Known rows, with every way that one mark hangs from another
P(E(G) R): [ 12  13 -15 -11   5  20 -12  -3  18   1 -12  13  -3  13 -12   5]
V(G(E(P))): [ 2  9 -3  0 -1 13 -1 19 20 -8  7 14 -4  4  6  2]
F(P(E(G(Q(M))) R)): [ 11  21  -4  -8   3   5  -8   3  25  -4  -7  20   1  15 -21  -8]
F(P(E R)): [ 12  13  -2  -3   3  12 -12  -3  25 -12  -4   8   9   0  -9   2]
M(Q): [  2   3   4   8  -2  -9  -5  -9   5  -1   4 -10  -4  -2  -3  -2]
V(G(Q)): [  0   3   3   3 -14   3  -9  -3  22   2   1   7  -7   3  -8  -8]
V(M): [-2  5  3 -1  0 -1  1  1  1 -1 17  6 -9  2 -3  9]
G(E(P(R)) Q(M)): [ -3  15   7   2   4  -7   1  15   2  -4   4  26  -6  14  -7 -11]
M(E(G) Q(P)): [  5   8 -12   6   9  -9   2  -6  19  -8   9  -3   9  -8  -8   5]
F(P(E(G(Q)) R)): [ 14  16  -7  -6  -6  14 -12  -5  35 -10 -12  11   5  10 -19 -15]
F(P(E(G))): [ 13  13 -11 -10   5  17  -4   7  25  -8  -7   3   9   5  -3  -4]
P(E R): [  7  11  -4  -5   7  12 -13  -3  13   0  -7  12   0   7  -6   6]
G(Q(M P)): [ -6   2  11   5   7 -18   6  15  -1   2   1  20   2   2 -12  -2]
V(G M): [  1   7   0  -1  -6   8  -7   0  20  -1  20  12 -16   2  -7  18]
V(G(E(P(R)) Q) M): [  1  18   5   3 -11   9  -9   6  30 -12  18  29 -18  11 -13   0]
P(E): [ 3  7 -4 -5 10  9 -8  6  7  3 -4  5  4  5  6  2]
G(E Q(M)): [-12  10   9  -4   5 -13   3  14  -1  12   7  16  -1   7   4 -19]

Rows
[ 10  14 -10 -10  19   8  -4  14  14   1  -9  33  -1  12 -20  19] | Q(M P(E(G) R))
[ 1  4  4  2  7 -1 -4 13 15  0 -8 16 10  2 -6 -7] | G(Q(P(E)))
[  7   4  -6   4  -7   5   6   8   6 -11  -7   6  -5  15  -9 -13] | E(G(Q) P)
[ 14   7 -13   1  -3  14   0   2   8 -16  -8  12  -8  13 -16   7] | E(G P(R))
[ 5  8  3  7 14 -4 -8  6 17 -3 -2  5  7 -3 -4  7] | M(Q(P(E)))
[  8  12  -5   2   0   0   3   6   3  -9  -6  22 -12  21 -22  -2] | E(G(Q(M)) P(R))
[ -7  10  11  -1   7 -14   0  14   9   3   2  33   1   3 -15  -8] | G(E Q(M P(R)))
[  8  12 -16   9   6  -3   3  -5  11 -16  10  -9   3   4   0   2] | M(E(G P) Q)
[  0   8 -13  -2  -2  -3   1  -9  13   0   4  -1   6   4  -3 -16] | M(E(G(Q)))
[  4   8  -2  12   7 -14  -6 -17  19 -11  11   3   9 -12 -14  10] | M(E Q(P(R)))
[ 13  15 -17   9   3   1  -4 -15  17 -20   7  -2  -2   5 -12   5] | M(E(G P(R)) Q)
[  7   2  -4   1  -8   2  -2  -2  19  -6 -12  20  -2   5 -29  -6] | E(G(Q(P(R))))
[  5   8   3   2   4   2 -11   3  21  -4 -11  23   6   4 -17  -3] | G(Q(P(E R)))
[  5  14 -17   1   8   5   8   4   8 -16  24   8  -3   8  -2  13] | V(M(E(G P)))
[ -4  14  -1   8   5 -15  -4 -15  10  -5  32  -7  -2  -5   1   9] | V(M(E Q))
[  9  16 -18   0   4   8   2  -5  13 -19  20  15  -7   9 -13  18] | V(M(E(G P(R))))
[ -4  10   2   5  11 -20   1  -3   9  -4  10  24   9  -2 -17   3] | G(Q(M(E) P(R)))
[ 15  13  -9   1   8   7 -13  -2  28  -6 -11  13  -1   5 -21   9] | M(Q(P(E(G) R)))
[  6  15   3   1  -2  10 -18   3  41  -4   8  35 -10   7 -24  15] | V(G(Q(P(E R))) M)
